What can hang from each mark:
fina: mafug
tuziget: tila
vevi: mafug
vokamiv: mafug ziba
zenodat: mafug tila
tila: tuziget zenodat
ziba: vokamiv
mafug: tuziget vevi vokamiv

Every row comes from one small tree of marks. Brackets hold a mark, then the marks that hang from it, in alphabetical order. Every link used is in the known rows. Which tree was each row made from?
Known rows:
[tuziget tila]: [-11.0   8.8 -19.9   6.9 -15.5  17.6   4.3  17.1  16.2   4.1 -28.6  -3.3
   3.9  13.8 -24.1  16.6  13.5  -0.8 -16.0  13.6 -16.1   5.2  10.2   5.4]
[tila zenodat]: [-32.5  27.4   2.0  -4.1 -16.9  20.3   4.7   4.7  10.9  21.8 -29.3  -3.4
   5.2   8.6 -21.6  20.2  26.3   1.1 -18.8  21.1  -6.0   2.5  24.9  19.3]
[fina [mafug [tuziget tila]]]: [-10.8  -2.3 -66.5  11.3  -4.7  10.8   4.4  34.0  -0.6  -1.8 -24.0  -2.5
   8.8  15.9 -27.3  22.1  31.0 -19.2  -7.9  12.7 -36.1  -4.4   8.3   8.8]
[tila tuziget [zenodat [mafug [vokamiv ziba]]]]: [-32.9  -5.6  25.4  -2.6  -1.3  21.6   8.0 -16.6  -3.7  42.1 -23.0  -5.0
  24.8  14.1 -14.3  15.1  17.3  -6.0 -37.8  33.4 -27.7  -5.4  53.8  26.7]
[vevi [mafug tuziget [vokamiv ziba]]]: [-37.2 -18.5  -8.5  24.0 -12.4   5.0  18.0  11.4  -3.3   0.4 -29.7  -4.3
  36.4  17.9 -21.6  10.0  35.8 -45.3 -18.7  27.5 -21.8 -11.8  38.3   2.0]
[zenodat mafug [tila tuziget]]: [-13.1  -6.2  37.9   2.0 -12.8  17.8  -1.1   4.6   7.8  23.8 -27.0  -4.3
   3.1  18.2 -22.9  17.6   7.3  -3.1 -27.6  18.8 -32.8   6.7   6.7  19.0]
[fina [mafug tuziget vevi]]: [-30.5  -7.9 -33.9  15.5  -9.0  19.3   7.7  11.4   5.9   9.4 -29.1   2.1
   5.0  17.2 -26.1  16.5  11.1 -22.4  -1.2   9.9 -30.2   0.5  18.7  -5.1]
[ziba vokamiv]: [-18.4  -2.0  10.8   4.5 -12.7  16.2  -3.7  -6.9  15.2  -1.6 -31.4  -8.2
  10.5  -0.4 -20.9  23.8   7.4  -4.4 -25.3  29.9  -3.7   3.6  14.3   9.9]
[tila tuziget [zenodat mafug]]: [-24.2   7.7  13.8 -11.2  -6.8  19.5  -0.6   0.9   4.0  43.0 -18.8  -1.5
   3.7  10.2 -21.6  18.1  19.1  -2.6 -25.0  29.9 -29.0   2.2  25.3  29.3]
[tila tuziget zenodat]: [-17.0  21.6  -2.1 -20.9 -15.3  17.0   0.6   1.6   1.9  36.4 -25.0  -2.7
   4.3   8.9 -22.2  17.6  18.2   9.0 -18.3  22.6 -22.9  -0.4  29.7  15.9]
[vevi [mafug tuziget]]: [-30.0  -7.6 -17.5  15.8 -19.9   3.0   6.6  27.3   4.7  -1.3 -26.1  -0.6
  10.2  12.2 -28.4  13.9  36.4 -42.0  -5.8  21.7 -22.5  -5.2   6.9   8.6]
[vevi [mafug [vokamiv ziba]]]: [-39.1 -10.0   4.7  19.1 -20.6  12.4  15.7  -3.8   6.5   4.9 -26.1  -3.9
  33.9  17.4 -22.3  16.0  19.1 -34.0 -25.9  28.3  -5.9  -3.7  38.1  -1.2]
[ziba [vokamiv mafug]]: [-20.9 -19.9  22.8   6.0  -6.6  14.8  -6.8  -3.9  17.3  -4.8 -17.3  -9.6
  25.0  -1.6 -19.4  26.4  12.8   2.0 -28.0  33.5  -0.5   7.7  -4.9   9.3]
[tuziget [tila [zenodat [mafug vevi vokamiv]]]]: [-49.8  13.0  -2.6  18.2  -1.5  35.8   3.8 -19.7   8.7  27.4 -30.8  -4.2
   5.9  11.6 -24.4   7.4  -8.4 -12.1 -25.5  23.0 -25.3   0.7  17.8   8.6]
[vokamiv mafug ziba]: [-20.7 -24.2  24.5  10.2 -11.1  16.5  10.9  13.5  22.9   5.7 -15.6  -3.4
  31.2  20.1 -18.2  18.7  34.6   2.1 -20.2  20.9  -3.8  12.5  24.4   8.2]
[tuziget [tila [zenodat [mafug vevi]]]]: [-44.2  24.1 -11.4  12.3  -7.5  34.1  -0.1  -1.8  20.3  24.1 -27.6   1.5
  -1.5  10.9 -24.7  12.3   3.9  -7.2 -16.9  17.8 -29.3  13.8  11.9  12.3]
[ziba [vokamiv [mafug vevi]]]: [-28.8 -16.2  25.6  11.6  -7.6  24.9  -5.5 -17.7  24.8  -1.7 -21.1  -6.3
  20.0   0.8 -22.8  18.8 -10.9  -0.9 -20.8  29.8  -4.2  12.6  -1.0  -6.8]
[mafug [tuziget tila]]: [ -8.9  -1.1 -31.6  13.7  -8.5  11.4   6.5  32.8   7.6   1.1 -31.2  -1.2
   7.3  14.2 -26.3   9.6  34.4 -10.9  -9.8  11.7 -33.6  -2.4   9.1   5.8]
[mafug tuziget vevi vokamiv]: [-34.1 -12.5   9.3  24.7  -8.7  20.2  12.9  -7.2   6.5  11.7 -41.1  -5.7
   9.1  15.2 -27.4   1.8  -0.9 -16.6 -10.6  15.9 -22.0  -9.0  25.4 -10.6]
[fina [mafug tuziget vevi [vokamiv ziba]]]: [-35.3 -20.8 -26.3  26.4  -4.8  20.3  17.2  -4.8  -0.1   8.5 -31.2  -2.5
  28.4  22.3 -23.5  10.8   8.4 -25.1 -11.9  15.1 -28.2  -6.4  50.0 -10.2]
[tila tuziget]: [ -4.7  -5.6   7.3  -8.9 -17.8  15.6   3.3   5.2   8.6  22.6 -26.3  -3.0
   4.9  15.2 -23.8  18.3   6.3   7.0 -16.0  19.5 -20.3   2.8  23.0   7.3]

Write each row's tree:
[-32.2 -21.7  27.3  13.8 -12.6  27.5  10.9   0.7  29.3   9.1 -19.9  -0.2
  26.1  22.0 -22.6  12.6  10.2   1.3 -13.3  15.2  -7.3  19.1  25.9  -8.4] : [vokamiv [mafug vevi] ziba]
[-32.4   1.9  24.1  -6.6  -3.3  21.8   2.9 -19.2  -7.0  43.7 -24.4  -4.5
  10.4   9.4 -20.7  15.7   5.2  -5.6 -37.1  34.1 -24.8 -10.2  28.4  26.1] : [tila tuziget [zenodat [mafug vokamiv]]]
[-59.3   6.4  25.3  17.0  -6.7  33.8   5.5 -27.9   7.4  32.0 -29.3  -3.5
   6.4   8.9 -24.3  10.3 -10.8 -15.2 -25.4  26.4 -13.7  -0.2  27.0  11.5] : [tila [zenodat [mafug vevi vokamiv]]]
[-33.7 -22.3   8.4  28.9  -5.6  22.3  18.7  -5.9   8.3  10.5 -41.2  -2.8
  25.6  22.1 -23.1   1.3  10.1 -15.3 -12.5  15.0 -25.1  -3.7  50.3 -13.0] : [mafug tuziget vevi [vokamiv ziba]]
[-33.3  19.9 -13.2   3.0  -5.2  23.8  -2.1  14.4  12.3  21.9 -22.4  -2.8
   4.6   8.7 -20.9  19.3  27.8  -7.4 -23.9  26.1 -25.2   6.1   9.3  28.2] : [tuziget [tila [zenodat mafug]]]
[-26.9  -9.4 -55.6  25.7  -1.6  21.9   7.8   2.5  -1.9   3.4 -31.2  -2.1
  13.2  17.5 -28.8  10.5  -1.4 -24.1 -11.0  11.3 -37.2 -10.2  15.0 -12.6] : [fina [mafug [tuziget tila] vevi vokamiv]]
[-38.4 -11.9  21.2  23.2 -12.3  29.3  16.8 -22.8  17.2  12.4 -37.6  -4.5
  22.0  19.2 -20.5   5.8  -6.2  -4.0 -20.9  17.9  -8.4   3.8  51.6 -10.9] : [mafug vevi [vokamiv ziba]]
[-19.8 -24.4 -14.8  21.1  -1.2  20.8  10.0  26.7  23.4  -3.5 -20.4  -1.0
  28.6  24.6 -22.9   5.1  29.9  -5.8  -2.7  10.3 -35.4  12.2  18.0  -8.9] : [vokamiv [mafug [tuziget tila] vevi] ziba]
[-17.8   6.1 -28.3   1.5   7.5  11.9 -11.0  19.1   6.1  -1.8 -18.4  -8.7
  24.2  -1.0 -20.8  18.4  40.3  -6.2 -22.1  30.7 -30.0  -3.1  -7.3  16.8] : [ziba [vokamiv [mafug [tuziget [tila zenodat]]]]]
[-17.9 -17.3 -16.2  19.5  -3.6  19.0   4.3  24.8  19.1  -0.9 -22.5  -3.1
  12.0  17.5 -28.1   5.3  16.6  -7.8  -1.4  10.1 -34.7   7.9  -7.4 -11.3] : [vokamiv [mafug [tuziget tila] vevi]]
[-27.0 -13.6 -20.8  30.5  -4.0  21.5  15.4   3.8  10.9   2.8 -39.2  -3.5
  25.6  24.5 -22.0  -1.4  12.0 -14.4 -11.7  11.5 -37.1  -2.9  42.5 -14.7] : [mafug [tuziget tila] vevi [vokamiv ziba]]
[-37.7 -14.6 -26.3  21.9  -4.6  19.6  11.6  -6.9  -0.8  11.6 -33.5  -3.1
  13.0  15.5 -26.6  12.3  -2.5 -25.1 -13.1  15.1 -25.1 -10.7  24.1 -11.4] : [fina [mafug tuziget vevi vokamiv]]
[-56.8  -1.3  13.8  21.8   2.4  25.4   7.9 -11.5   1.1  30.4 -34.5  -3.0
   7.4  10.0 -24.4   4.5   8.3 -23.2 -19.4  24.5 -29.9  -9.6  26.1  15.3] : [tila [zenodat [mafug tuziget vevi vokamiv]]]
[-20.1   1.6 -45.1  16.2 -14.8   6.3   5.8  37.1   5.9  -6.7 -25.6  -0.1
  15.1  14.4 -28.3  12.3  36.4 -41.5  -3.8  19.9 -34.0  -4.6  -1.7   2.4] : [vevi [mafug [tuziget tila]]]
[-47.9   6.4  25.2  11.8  -4.7  24.0   5.7 -14.8   0.4  30.2 -28.0  -6.2
  10.3   5.8 -20.0  15.9  16.9 -11.2 -34.0  31.7 -10.3  -7.9  22.1  28.9] : [tila [zenodat [mafug vokamiv]]]
[-24.5 -17.4 -28.1  16.3  -3.1   9.5   9.2   7.4 -10.0   8.2 -28.7  -6.8
  16.0  13.9 -23.0  18.8  18.9 -25.8 -18.0  19.6 -22.7 -18.8  22.7   6.1] : [fina [mafug tuziget vokamiv]]
[-30.9 -31.2  14.3  21.9  -4.9  19.6  11.7  16.7  21.9   6.9 -22.9  -0.2
  28.6  23.3 -21.9   4.8  27.7 -10.0  -4.0  14.2 -25.9  11.4  26.4  -4.7] : [vokamiv [mafug tuziget vevi] ziba]
[ -7.4 -19.9 -21.1  11.5   5.7  10.2  -7.4  19.8  11.4 -13.3 -18.7  -9.3
  23.6   1.2 -21.8  18.7  29.8  -7.6 -20.0  27.6 -27.6  -0.3 -13.1   3.9] : [ziba [vokamiv [mafug [tuziget tila]]]]
[-13.9 -26.6  10.3  11.6   2.5   8.2  -5.9  11.6  10.1  -8.0 -18.4  -7.8
  24.5   1.2 -20.3  18.0  30.1  -9.8 -20.7  31.8 -17.0  -1.9  -3.0   8.6] : [ziba [vokamiv [mafug tuziget]]]
[-24.1 -21.6  -7.2  30.8   3.0  15.0   7.1  16.1   0.7   7.9 -30.4  -7.1
  13.3  17.0 -22.4   7.6  20.8 -21.0 -24.1  24.0 -36.6 -11.3   7.6  13.0] : [zenodat [mafug [tuziget tila] vokamiv]]
[-27.4 -13.9 -12.5  28.0  -1.3  23.3   5.6  19.0  16.1   5.6 -29.9   0.6
  -0.7  17.2 -27.1   4.1  10.0 -19.4  -6.5  13.9 -42.5   6.8   4.8   4.0] : [zenodat [mafug [tuziget tila] vevi]]
[-35.1 -21.8  -5.8  34.7   4.0  24.7   7.0   0.2   7.8  10.4 -35.1  -2.8
   8.4  17.5 -28.1   2.1  -1.2 -25.3 -17.0  20.2 -39.7  -4.4   9.8  -3.1] : [zenodat [mafug [tuziget tila] vevi vokamiv]]
[-27.9  12.3 -32.7  13.3   0.6  17.4  13.1  14.9  -3.0  13.6 -34.1  -5.5
  30.2  14.8 -16.7   5.0  42.8 -12.6 -22.1  18.9 -33.9 -11.4  44.5  14.2] : [mafug [tuziget [tila zenodat]] [vokamiv ziba]]
[-26.3 -27.7  11.9  17.0   1.5  18.7  -4.5  -1.7  17.1  -6.3 -24.6  -5.6
  21.1   3.4 -26.3  12.0   6.6 -11.9 -11.1  25.2 -21.0   4.1  -1.9  -6.4] : [ziba [vokamiv [mafug tuziget vevi]]]
[-20.8  -3.4  37.7   9.1 -14.0  28.8  -2.5  -8.8  14.1  26.3 -30.0  -1.6
  -1.4  21.1 -24.4  12.3 -16.7  -2.9 -18.1  13.3 -35.1  15.0   8.6   1.9] : [zenodat [mafug vevi] [tila tuziget]]
[-25.2 -21.2   7.2  23.5  -4.4  12.2  18.2   9.1   0.9   6.8 -36.0  -6.9
  29.4  19.4 -18.3   6.4  32.2 -13.9 -20.1  19.2 -21.0 -12.1  48.3   6.7] : [mafug tuziget [vokamiv ziba]]
[-46.4 -18.4  37.4  28.0  -7.7  30.7   9.6 -25.0  15.5  20.8 -30.6  -3.9
   8.3  14.3 -24.5  10.4 -19.7 -14.2 -25.8  23.6 -11.9   1.5  20.3  -1.7] : [zenodat [mafug vevi vokamiv]]
[-43.3 -17.2  35.6  38.1  -3.5  24.2  10.5  -6.8   5.6  10.7 -42.3  -6.0
   5.9  20.3 -26.3   0.0  -3.2 -24.2 -20.8  13.3 -35.6  -5.1   9.2   2.0] : [zenodat [mafug tuziget vevi vokamiv] tila]
[-18.7  -8.2 -25.2  20.4  -4.0  13.6  10.6  17.3  -0.7   1.6 -37.1  -9.1
  12.0  15.9 -23.5   6.8  19.5 -15.3 -19.1  16.4 -29.5 -14.7  15.9   2.1] : [mafug [tuziget tila] vokamiv]
[-40.4  14.3  -5.5  12.3  -1.4  24.1   4.8  -5.7   1.3  23.9 -26.3  -6.5
  10.9   8.1 -19.4  14.2  13.9 -10.7 -35.1  28.6 -21.7  -6.1  13.9  22.6] : [tuziget [tila [zenodat [mafug vokamiv]]]]
[-10.3 -19.1 -17.8  14.4  -1.5  10.7   1.1  37.5  12.1  -2.3 -19.4  -5.8
  17.1  16.6 -24.8  11.7  40.1  -5.2  -9.2  18.7 -31.0  -0.5  -9.5   3.9] : [vokamiv [mafug [tuziget tila]]]
[-38.4   3.8  41.0  23.7 -15.4  29.7   2.8  -5.1  23.4  11.6 -33.3  -2.7
  -0.8  20.1 -25.6  11.8  -6.3 -11.1 -19.2  12.0 -22.0  15.7   3.8   3.1] : [zenodat [mafug vevi] tila]
[-28.4 -13.6 -36.6  25.9  -8.4   6.9  14.0  20.5  -1.2  -5.9 -27.4  -3.8
  36.5  19.6 -22.3   9.5  35.3 -43.1 -17.8  24.0 -33.2 -11.5  28.6  -1.1] : [vevi [mafug [tuziget tila] [vokamiv ziba]]]
[-28.6 -13.2 -13.9  12.7 -10.4  19.0  15.6  -7.2   0.8   7.6 -24.8  -4.9
  29.3  17.8 -15.1  24.8  15.2 -15.7 -28.8  22.0  -8.0  -4.6  46.6   7.2] : [fina [mafug [vokamiv ziba]]]
[-24.3  24.3 -75.7   2.5  -2.8  13.3   1.9  30.5  -5.8  13.8 -22.7  -1.7
   8.5  11.4 -23.7  21.2  42.5 -20.5  -8.2  14.8 -39.3  -7.7  13.4  19.7] : [fina [mafug [tuziget [tila zenodat]]]]
